Each row comes from the steps of one walk. Every step used is in the known rows, and no mark comes twice. Write the walk behind each row, first mark first.
In the rows, zero is written as 128.
Known rows
lazo lavod vube: [149 159 133 124 142  99 153 108 129 157 117  93 121 115 132 141 137 106
 154 114 175 140 140 107 162 176 149 166 144 139 156 132 146 105 149 125
  98 132 129 134  82]
midad lavod vube basuzom lazo zaluf potego: [122 125 103 112 113 108 178 132 156  87 126 146  56 112 145 154 163  97
 143 139 150 146 205 121 187 163 167 121 148 167 221 169 143  58 150  90
  74 126  88 124  49]
lazo lavod midad basuzom vube midinog: [165 176 129  60 147  61 169 151 159 155 114  67 138 116 114 145 173 106
 119 117 141 122 152  94 136 184 138 149 181  53 174 133  56 134 169 123
 114 144 118 124  77]
relifam basuzom: [135  90 111 118  99 107 141 118 156 135 138 120  90 143 110 154 146 139
 141 124 119 144 153 131 135 171 153 142 103 149 145 169  73 111 128 106
 133 116 152 116  89]
lazo lavod: [137 146 126 119 118  91 140 119 135 151 135  87 136 126 147 136 152 108
 148 118 170 129 141 111 132 164 155 137 141 110 143 129 123 114 134 131
 122 145 127 141 102]
lavod potego basuzom: [136 118 128 111  72 119 171 135 136 136 117 135  79 126 101 146 141  99
 139  82  80 186 166 140 126 172 128 131 119 105 155 176 114  70  96  90
 143  96 129 112  85]
midad lavod vube: [146 134 142 122 141 121 145  89 140 128 106 101 104 130 149 136 125 106
 144 124 144 152 137 130 165 143 181 144 124 155 146 161 133 102 150 112
  89 110 122 116  84]
zaluf potego: [105 114 107 130 101 118 163 137 124 123 112 117 117 145 145 123 152  98
 136 111  95 128 135 119 157 156 148 129 123 146 165 172 110  82 105 111
 154 102 115 111 102]
midad basuzom lazo zaluf: [139 124 107  82  94 100 155 181 165 124 157 141  77 120 113 163 176 139
 108 124 170 127 174  95 119 159 129  95 153 156 185 132 118 106 144 119
  81 144 124 137  63]
midad basuzom lazo: [132 115 109  76 103 121 155 153 144 135 145 138 105 148 110 150 173 133
 111 100 130 135 164 119 113 169 136  93 139 147 167 135  95 123 140 104
  99 123 106 125  86]
relifam lavod midad basuzom vube: [182 146 122  71 162  91 141 165 160 116 122  92 128 163 115 165 180  99
 146 101 125  93 118 108 134 186 151 132 154  86 173 129 106 140 178 134
 129 106 145  79  81]
vube lavod lazo zaluf potego basuzom midad: [ 87 106 114 100  75  65 125 177 186  74 145 135  57 151 112 149 167 132
 117 156 101 146 151 101 148 127 144 121 138  98 194 181 105  44 112 122
 118 122 158 107  75]
zaluf potego basuzom: [100  96 116  99  82 112 174 148 137 120 110 133  85 137 116 134 169 107
 118  92  80 155 150 154 147 173 133 140 123 118 168 179  96  44  84  94
 161  92 113 102 101]
lazo lavod relifam basuzom midad: [150 170 123 106 148  53 137 154 123 145 177  98 103 148 108 129 147 138
 137 127 140 148 170  79 120 173 177 138 143 134 152 148  83 107 173 136
 130 155 185 143  70]
relifam kaso: [132 123  98 120 100 148 143 133 103 144 128 134 149 154 156 144 131 106
 140 107 115  98 111 110 104 145 153 139 136 126 132 143 136 104 136 123
 145 123 142 110  95]
vube basuzom midad lavod relifam kaso: [155 163 111  82 132 127 149 147  80 110 164 117 146 160 155 139 128  96
 132  99  96 137 159  98  80 139 196 109 138 109 135 165 103  92 177 143
 139 145 160 127  53]
lavod vube basuzom: [154 126 121  98 131 135 176 111 132 133 119 115 100 118  93 162 137 110
 141  85 125 165 155 137 147 175 123 160 111 152 147 166  97  95 135 119
 107 109 121 117  65]
zaluf lazo basuzom relifam: [111 104  98 108 118 111 145 181 164 129 131 121 139 168 137 137 178 116
 119 113 100 127 145 135 144 179 105 124 179 156 148 133 122 100 102 124
 155 129 121 121 157]
zaluf lazo lavod midad basuzom vube midinog: [151 159 121  54 150  57 195 179 178 143 123  78 143 137 114 153 177 124
 114 129 117 126 169 118 133 199 123 131 205  58 183 124  53 137 141 111
 137 152 117 128  95]
lavod midad: [155 142 124 117 147 115 164 127 132 160 124  92 121 137 108 143 123 132
 127 131 127 127 124 112 151 154 148 146 145 119 158 132 101 125 140 118
 118  99 143 101  98]
relifam lavod vube: [165 144 121 116 144 119 135 109 143 121  98 124 117 152 134 155 136 101
 165  98 142 124 118 124 165 165 160 157 124 154 143 140 166 107 152 122
 102 110 133  88  82]
potego basuzom relifam kaso: [123  98 107  90  77 132 140 163 118 150 139 134 153 144 148 151 165  91
 137  72  97 105 140 132 114 156 136 160 162 106 141 133 132  68  99 107
 148 134 130 120 115]
lavod lazo basuzom midad: [115 135 101  96 133 115 103 160 160  98 135 131  86 154  84 139 137 169
 116 144 106 139 108 128 127 151 109 110 154 143 123 150  98 121 169 149
 130 110 161 101 111]
zaluf midad lavod relifam basuzom: [143 147 145 132 131  89 151 114 140 119 144 106  83 166 149 120 140 103
 117 122 118 159 159 103 124 153 210 126  92 134 199 154  91 110 157  86
 107 120 179  92  83]
midad lavod relifam: [147 142 147 112 129 101 149 124 106 127 127 109 119 161 171 125 124  92
 127 106 139 177 147  99 134 119 192 118 124 140 140 158 125 106 135 112
 104 128 146 126  90]
potego basuzom: [128 102 127  85  91 113 154 140 146 140 122 125  92 126 101 143 152 127
 117  92 116 165 148 158 117 164 134 137 125 115 132 159  95  79 105 108
 133 108 125 106 106]
midad basuzom lazo zaluf potego: [107 114  99  96  83  95 171 188 154 102 141 151  70 134 128 154 192 112
 110 125 134 114 176  94 150 166 129  96 151 156 220 152 120  73 124 103
 109 130 113 131  55]
lazo basuzom: [126 128 107 110 111 118 130 127 145 125 108 121  98 144 116 133 161 119
 114 118 134 153 111 126 130 172 120 130 127 138 135 151 112  96 143 137
 140 100 129  98 119]
midad basuzom lazo lavod: [134 136 117  80 105  94 151 143 143 140 156 118 121 133 125 152 186 123
 124 107 167 126 172 106 120 185 144 102 155 115 183 112 106 122 152 110
  94 154 105 153  80]
lazo basuzom relifam: [124 123 104 113 115 107 118 149 145 135 123 110 130 146 140 129 176  97
 125 101 124 126 123 114 146 166 114 142 154 146 140 133 125  98 125 139
 133 116 117 120 138]
potego basuzom lazo lavod vube: [137 150 128  87 126 100 162 129 153 159 132 139  73 109 107 145 163 129
 134 102 171 157 179 146 146 197 144 145 168 136 175 119 146  82 143  92
  71 134  96 124 101]
lazo basuzom vube: [132 137 104 109 136 108 121 165 154 123 110 115  94 142 124 123 171 116
 126 111 138 129 112 121 114 181 121 128 156 144 118 151 117 111 174 148
 147  98 123  92 146]
lavod relifam basuzom midad: [149 144 116 106 145  83 143 169 124 139 168 121  86 158  93 129 127 146
 127 119 103 155 161  91 114 157 167 127 129 164 135 171  71 109 160 128
 130 123 189 124  77]
potego basuzom midad: [128 134 117  79 115 105 141 166 148 137 148 109  87 122  73 123 151 153
 115 108 104 149 150 151  95 166 147 124 145 123 114 158  88  80 136 138
 138 107 142 115 105]
zaluf lazo lavod: [121 127 118 116 117  90 167 148 152 142 144  98 147 149 147 144 154 128
 142 131 144 131 160 132 127 179 143 121 165 119 154 127 118 120 107 115
 145 154 128 145 120]
basuzom relifam: [131 112 116 121 115 110 133 156 133 155 143  95 152 139 156 126 152  96
 144  93 122 114 147 108 144 139 141 145 150 152 131 134 123 114 109 124
 120 127 117 138 128]
lazo lavod midad basuzom relifam: [158 145 139  84 141  74 154 149 138 164 152  59 165 131 129 156 185  93
 130 103 139 107 147  82 166 177 132 160 177  75 206 100  89 121 132 124
 113 149 139 152  71]
zaluf lazo lavod vube: [135 145 127 117 148 101 177 139 146 145 125 104 125 139 128 148 140 125
 148 124 149 141 159 131 158 190 134 145 171 147 162 127 140 109 121 113
 118 144 130 137 103]

Which walk is each row?
[162 136 131  80 156 103 160 173 146 142 126  85 115 140  94 152 167 116
 115 109 118 113 131 104 128 177 130 138 160 102 170 135  71 134 169 128
 127  99 146 102  85] | lavod midad basuzom vube
[143 180 108 126  87  93 149 171 186 107 141 161  46 131 120 141 167  91
 145 110 131 125 184 114 113 188 164  98 143 112 225 122 198  70 148  81
  90 119 125  73  80] | relifam lavod potego basuzom lazo zaluf midad
[159 130 133  78 135 112 176 137 136 144 126  90 117 143  84 162 153 127
 106 113 111 135 127 111 145 170 132 136 133  97 186 136  66 120 137 117
 119 103 153 107  56] | lavod midad basuzom
[148 173 140 112 134  77 155 142  95 155 141 103 131 146 153 132 138  93
 135  96 164 159 151  72 131 149 156 143 144 119 150 131 128 108 136 130
 116 152 148 145  91] | lazo lavod relifam
[135 115 124 106 118  92 144 129 138 124 156 151  75 170 158 144 137 130
 130 129 139 172 192 109 136 146 202 102 130 167 172 157 104 119 156  75
  80 137 135 120  94] | midad lavod relifam basuzom lazo
[131 157  96 103 139 113 118 157 146 124 133 109  97 136  91 111 153 143
 112 133 120 134 114 121 114 172 132 113 148 148 120 151 106 100 177 167
 144 100 140 105 117] | lazo basuzom midad
[149 149 114 112 114 135 161 157  70 146 130 145 146 175 160 147 120  87
 129  83 112 126 119  79 104 131 155 140 141 131 137 142 142  98 135 123
 133 133 163 115  86] | lavod relifam kaso
[148 121 110 113 117  99 111 146 148 121 136 102 170 160 176 137 166  78
 171  87 130  94 134 110 150 148 162 144 146 135 134 127 160 118 122 130
 126 133 120 118 121] | basuzom relifam lavod
[174 134 108  90 136 127 155 104 144 109 110 126 114 142 110 175 147  92
 164  78 131 139 146 139 153 184 147 157 106 133 149 156 133 100 149 125
 110 117 123  92  57] | relifam lavod vube basuzom
[137 114  99  94 107  80 143 143 181 134 117 119  94 130 124 133 152 129
 140 123 110 138 166 131 124 167 151 146 137 133 117 188  55 123 148 106
 134 125 120 105 116] | relifam basuzom vube midinog
[111 137 102  97 141 103 127 156 174  97 139 107 103 160 123 117 158 152
 113 162 105 142 139 152 112 175 163  79 175 143 133 156 105 101 159 146
 153 118 138 111 130] | zaluf lazo basuzom midad lavod
[141 120 111 104 118  99 159 156 128 145 159 164  74 165 119 149 140 142
 126 108 129 161 182 100 125 158 160 118 132 181 164 150  98 121 146  83
  93 132 142 117  97] | lavod relifam basuzom lazo
[153 160 100  83 134  91 120 117 171 120  72 122 133 148 150 137 166  72
 146  85 119 129 126 117 188 173 126 172 160 137 141 143 160  89 138 127
 105 128  98  92 110] | lazo basuzom relifam lavod vube midinog
[146 130 100  91 134 144 175 129 136 138 136 145  90 121  96 156 142 127
 137  92 138 156 184 138 141 180 129 133 135 173 160 144 118 112 154 101
  74 116  89 115  82] | lavod vube basuzom lazo
[133 134 117 118  64 104 149 150 110 153 143 122 156 133 169 154 169  49
 172  69  94 116 164 102 125 181 137 162 171  65 178 131 159  60 101  99
 156 151 127 148  90] | lazo lavod potego basuzom relifam kaso
[156 135 115  74 136 121 173 153 147 150 147 120 104 143  88 158 158 145
 103 118 122 127 152 109 139 173 137 109 160 122 199 117  86 136 154  96
  88 110 118 111  74] | lavod midad basuzom lazo
[125 150 109 113 118  97 141 135 138 156 150 120 123 124 147 129 159 128
 142 128 181 119 169 109 127 167 161 110 166 132 154 109 140 130 155 110
  90 148  94 145 120] | basuzom lazo lavod
[155 166 132 118 150  88 164 116 131 165 132  72 135 124 126 142 140 120
 139 140 164 123 132  99 155 167 158 157 159  87 174 113 110 126 152 126
 114 129 140 124  94] | lazo lavod midad
[126 120 108  88  87  94 155 180 174 136 149 157  50 109 105 150 166 145
 113 124 172 149 186 138 116 157 132 114 162 151 160 139 139  76 125 102
  84 133 115 117 102] | potego basuzom lazo zaluf
[150 115 126 110 116  92 159 139 122 138 142 135  86 165 115 150 133 122
 130 101 116 169 160  97 134 154 152 145 107 158 153 169  82 104 127 101
 126 125 172 117  78] | lavod relifam basuzom
[132 111 127  96 100  87 125 148 166 126 123 107 101 150 134 131 182  92
 126 100 132 154 140 124 100 161 160 137 130  87 136 163  98  86 136 120
 124 105 114  96 139] | potego basuzom vube lavod
[127 138 106  94 118  95 190 185 156 121 136 133  71 133 108 160 180 128
 106 146 129 108 166  84 172 171 130 114 172 129 252 136 112  83 138  97
  98 115 124 114  47] | lavod midad basuzom lazo zaluf potego
[114 106 121 103 126 102  91 142 177  80 108 126  87 159 155 144 155 123
 130 142 137 143 115 140 136 145 141 112 158 124 131 156 118 132 178 123
 118 114 133  93 135] | midad lavod lazo basuzom vube
[165 189  96 111 146 113 157 147 182 106 143 144  67 121 111 155 163 104
 144 120 172 104 178 112 134 188 159 126 135 158 217 110 182  97 189 111
  56 131 117  72  58] | relifam lavod vube basuzom lazo zaluf midad
[114 120 108  78 116  89 106 128 193  79  85 129  94 146 157 137 146 121
 124 144 122 157 131 144 141 134 139 120 162 105 118 172  95 128 167 111
 113 123 108  95 133] | midad lavod lazo basuzom vube midinog
[127 152 110  95 116 129 160 156 154 133 152 123  96 141 106 123 175 126
  94  98 122 115 155 114  94 184 150  90 127 133 206 109  96 126 158  96
  93 113 118 102  93] | zaluf midad basuzom lazo
[122 143 127 138 109 102 136 166 179 109 145 124  77 131 123 145 127 137
 120 153 148 115 137 103 126 126 128 126 133 139 187 119 138 119 139 113
  88 132 175  95  85] | lavod lazo zaluf midad
[124 129  90 111 114 115 192 164 149 109 130 157  55 110 112 161 166 110
 134 119 139 138 194 110 177 176 125 133 149 180 210 168 143  60 135 101
  85 124  93 119  54] | lavod vube basuzom lazo zaluf potego
[156 143 115  79 129  97 175 180 163 139 155 124  76 123  90 170 160 146
 103 145 164 119 165  86 140 164 129 112 174 131 215 116 110 115 159 109
  70 129 139 119  51] | lavod midad basuzom lazo zaluf
[133  89 125  80  79  70 106 181 195  89 145 148 103 145 141 185 172 108
 157 105 138 117 159 128 159 130 117 150 165 115 158 130 169  86 100 111
  99 156 154 112  90] | potego basuzom relifam lavod lazo zaluf
[102  94  83 136  81  85 156 169 176 110 149 162  44 134 132 152 175 138
 139 160 136 114 191 106 165 168 151 117 143 182 213 170 117  75 131  83
 114 126 124 117  78] | relifam basuzom lazo zaluf potego
[137 101 112 100 110 109 109 127 162  90 123 143 124 172 143 173 132 124
 162 115 124 115 119 132 144 132 144 127 124 120 135 141 146 140 129 110
 112 128 148  94  97] | relifam lavod lazo
[127 128 133  82 116  99 130 135 156 117 148  97  91 122 112 118 148 141
 119 127 114 158 157 164 103 150 189 106 140 111 123 167  89  80 148 128
 130 112 133 120  98] | potego basuzom midad lavod
[ 98 117 120  93 108  94 144 143 147  95 131 104  85 131 126 105 167 120
 122 127  77 147 159 157 136 158 192 109 139 111 155 185  90  45 125 113
 155  99 120 115  93] | zaluf potego basuzom midad lavod
[144 169 112 131 125  78 161 185 157 140 174 152  41 148 116 133 148 133
 107 140 161 135 193  70 114 162 166 114 140 179 220 126 131 104 167  87
  66 141 173  95  80] | lavod relifam basuzom lazo zaluf midad
[125 105 123 115  94  99 132 161 169 108 138 140  86 132 127 171 121 147
 135 150 160 136 142 107 146 113 115 131 144 148 146 148 136 117 121 121
  94 140 167 124  77] | lavod lazo zaluf
[128 104  94 119  90  84 141 158 187 130 164 155  52 124 116 160 159 161
 136 159 171 125 187 110 134 161 150 117 145 182 173 149 115 105 151  99
  83 139 138 125  86] | relifam basuzom lazo zaluf
[138 124 126 111  98 106 157 172 145 133 120 131  77 126 109 138 155  92
 152  77  87 164 165 137 110 179 129 132 144 108 135 176 116  82 125 101
 151  93 121 106 113] | lavod potego basuzom vube
[137 136 111  88 129 111 135 125 142 105 159  85 121 121 121 127 141 127
 137 125 116 146 172 140 106 152 185 104 122 115 125 170  74 104 166 148
 131 121 124 133  73] | vube basuzom midad lavod
[155 167 138 123 140 108 167 111 168 105 130  92  71  98 127 143 147  94
 123 134 165 147 172 119 143 163 174 141 108 135 207 147 131  81 167 120
  76 125 141 104  43] | lazo zaluf midad lavod vube basuzom
[140 133 123 109 148  52 164 195 148 133 161 117 110 176 141 152 164 122
 147 122 135 147 184 101 116 192 150 130 177 138 160 143  94 126 143 105
 151 160 167 129 119] | zaluf lazo lavod relifam basuzom vube
[131 144 122 114 136 103 117 129 140 121 151  82 121 132 142 107 133 134
 135 146 131 125 143 124 115 134 201  99 140 137 117 161 103 114 171 144
 121 120 135 133 100] | basuzom midad lavod
[143 116 123  81 123 106 143 175 145 126 132 103 113 141 116 142 177 107
 124  88 126 122 139 114 105 174 130 122 138 126 137 152  80 123 153 134
 137 114 131 122  96] | midad basuzom vube
[133 168 143 141 100  79 148 171 182 103 133 105  43 106 144 117 166  72
 137 126 131 149 180 116 103 169 177 115 145  96 197 156 146  68 156  99
 117 108 140  92  90] | lazo zaluf midad lavod potego basuzom vube
[147 161 101 113 122 106 114 161 104 119 114 140 131 204 185 136 174  57
 116  99 124 131  92  46  90 153 157 136 149  98 150 150 146  90 188 150
 138 118 148  82 132] | lazo basuzom vube lavod relifam kaso
[141 178 152 133 147 102 152 127 114 130 135  95 115 158 167  98 129  81
 111 109 129 156 144  93 117 132 203 112 115 128 179 134 128 111 153 104
 100 119 151  99  95] | zaluf midad lavod relifam
[149 142 118 112 128  69 125 141 136 125 167 109  96 183 118 130 143 125
 124 129 108 166 153  58 113 143 194 125 105 133 158 176  69 102 161 132
 113 124 180 114  83] | vube lavod relifam basuzom midad
